Each row comes from the steps of one walk. Every step used is in the known rows, and no mark comes twice. Write the walk behind each row, first mark first.
Known rows:
A L U D H: [-19  -1  13  34   6  -8 -11  -3  32  11 -22 -30 -10 -27 -34   7  23   6
  15 -11 -26]
M L S: [ 51   1  27 -32  -4   2  12  10 -23   7 -17   7 -17  -9   1   0  -2 -18
  -2   6  -1]
B C L U D M: [ 48 -11  -6 -24 -10  24 -33 -13  16  14  -9 -29  -1 -33 -37  -3  12 -21
 -16   7   6]
U D M L A: [ 17  -2  -8  -4 -20   1 -23  -8   2  12  -5 -19   1 -20 -26  -3 -13  -1
  -6 -30   6]
M L S D H B: [ 63  24  14 -29   9 -11   2  -1   5   6 -17  10 -29 -37 -17 -11 -19 -27
   4   8 -13]
M L U D: [ 26  14  20 -22 -14   5 -13   1   3   0 -20 -10 -16 -23 -20 -15  -4  -4
 -12  -4 -14]
L S D H: [ 33   3  19  -7   8  -9   1  11  10  16 -20  -3  -9 -36 -21  11   3 -26
   5  -8 -23]
H B C L U D: [ 34  18  -9 -15  -5  16 -19 -26  27 -10 -11 -22 -21 -21 -29 -25  14 -13
   1  23  -2]
D H B C L: [ 46   5 -28  -9  28   9  -1 -15  24  -9  -1  -2 -16 -14  -5 -15 -17 -27
  11  27   9]
S D M: [ 22  -1  -4 -16 -11   2 -27  -5   4  18   6  -9  10 -30 -20  10  -4  -7
 -19 -15   3]
S L: [ 19   8   0 -16   4  -2  -9  19   7  -1   5  11   9  11   7 -14  -9 -17
  -5  -4   2]
L S D: [ 27   9  25 -19 -10   0  -1   3  -3  12 -15  -9  -9 -27 -17  11  16 -15
  -1  -7 -15]
B C L: [ 41  -5  -7 -23   9  27  -1  -6   6  -8  -3 -14  -5 -10   5  -2   0 -20
  -3  14   9]
A L: [-20  -3   5  19   2   2   3  -9   4   1  -2 -21  -2  -2   0  13  21  15
  14  -4  -1]
A L U D H B: [-19  12  -3  39   7 -19 -12 -22  39   3 -14 -24 -20 -22 -39  -9  22  11
  24   3 -19]
U D M: [  9  -2 -19   4 -19   5 -25  -7  -1  14   0  -9   6 -29 -25   2  -9  -6
  -9 -22  -1]
B C L S D M: [ 78 -10   6 -47  -7  25 -18  -7  -3  22  -8 -22  -3 -43 -24  15  13 -39
 -14   6   7]
M L: [ 32   6   8 -25   0   6   4   4 -12  -4  -5   6  -9  -6  10  -7 -21  -7
 -10   2   2]
B C L S D: [ 67   6  18 -42  -1  28  -2  -3   3   4 -19 -23 -12 -38 -10  10  17 -35
  -5   7  -7]
D A L: [ -6 -11   4  27   2   9  -2 -12  28   1   3 -10   6  -4  -9  12  28  28
  30 -21  -8]
J B: [  0 -12   1   7  12  17   1  -5  20   3 -18   3  -3   3 -10  14 -26 -12
   4 -10  -2]
U D M L: [ 40   6 -10 -21 -19  12 -22  -1 -12   9  -5  -3  -4 -35 -14  -6 -29 -13
 -17 -21   1]
C L: [ 31   8   7 -17   2  15   0  -4  -1 -11  -7  -3 -16  -1   4  -4  -8  -9
 -11   8   9]

Which walk is each row?
[ 44  -2  -8 -15  29   1  -8 -16  34  -1  -6  -7 -17  -7 -23 -19   4 -23
   6  40   7]	D H B C L U
[ 66  19   3 -38   0  17  -4 -20   9  -2 -10 -16 -23 -32 -15  -6  14 -29
   5  21   0]	H B C L S D
[ 65  11  26 -24  11   5   2   7   9   4 -27  -7 -26 -37 -16   7  -4 -36
  -8   0 -13]	C L S D H
[  7   0  13  12 -14   7 -21  -8  39   4 -11  -3   1 -21 -38  -8  23  15
  12 -23 -26]	L U D A
[  7  -9   1  -2 -18  -3 -32  -6   8  23  -6 -14   5 -22 -44  -1  12  -1
 -13  -8  -3]	L U D M
[ 20   6   7  -3  -5  12 -14  -5  34   1   2   1   6 -28 -16   3   6  12
   7 -29 -18]	S D A
[  0  -9  23  13  -3  -4  12  -3  -8  11 -14 -20  -8  -2  -9  20  39   3
  22   1  -5]	A L S
[ 42  -1   0  -9  12  17 -14  -2  35   2 -24 -24 -14 -37 -28  -8   1 -29
  -1   8 -16]	B C L U D H
[-10   4  -2  37 -11  17 -12 -15  33  -2  -5 -21   1 -27 -21   7  24  27
  31 -41 -23]	U D A L
[ 42  19 -34   0  14  16 -10 -18  29 -12  -9 -12 -21 -38 -15 -20 -22 -28
  12   8  -7]	U D H B C L
[ 19 -11  -7  -6   7  16  -1 -12  20  -5  -3 -30   1   4  -5   1  16  -9
   7   5  14]	B C L A
[ 41 -17  -6 -16  21  43   0 -10  26  -5 -21 -12  -9  -8  -4  10 -25 -32
   1   4   6]	J B C L
[10  0 10 -8 -1 -4  3 -2  4 -2 -5 -8 -4  9  0 -4 -3  5  2 -7  8]	M L A
[  9   5  31   0  -8   1   2  -5   1  13 -17 -30 -10 -28 -16  24  38   1
  12 -11 -16]	A L S D
[ -8 -18  24  21   1   1  -9 -13  37  10  -3 -13   4   3 -27   9  49  33
  25  -7 -11]	D A L U
[ 59  -9  11 -30   5  23   8  -1  -6   4 -15 -13 -11 -13  -3   6  18 -32
   4  18   5]	B C L S
[  1   2  12  17  -4  13 -12 -14  38   1   0 -21   3 -31 -16  17  29  26
  21 -33 -20]	S D A L
[ 40   1  25 -10 -10   8  -7  -1  21  12  -9   2  -1 -31 -25  10  25  -1
  14 -23 -22]	L S D A
[ 30  -2   6 -25 -12  -2 -23  -6   6  16   2 -18   5 -22 -21   6  -9  -1
 -17 -21  10]	S D M L A
[ 71   2  20 -40 -13  12 -17  -6  -8  17 -14 -11 -14 -34 -25  13   6 -28
 -23  -2   8]	C L S D M
[ 13  14  11  15  12 -18   1 -14  19  11 -14 -18 -21 -31 -27   9  21  -6
  27   1 -18]	A L S D H B
[  9   3 -22  13  12  -6 -16 -13  39   8  -8 -13  -7 -30 -39 -19   8 -15
  19  15 -18]	L U D H B C
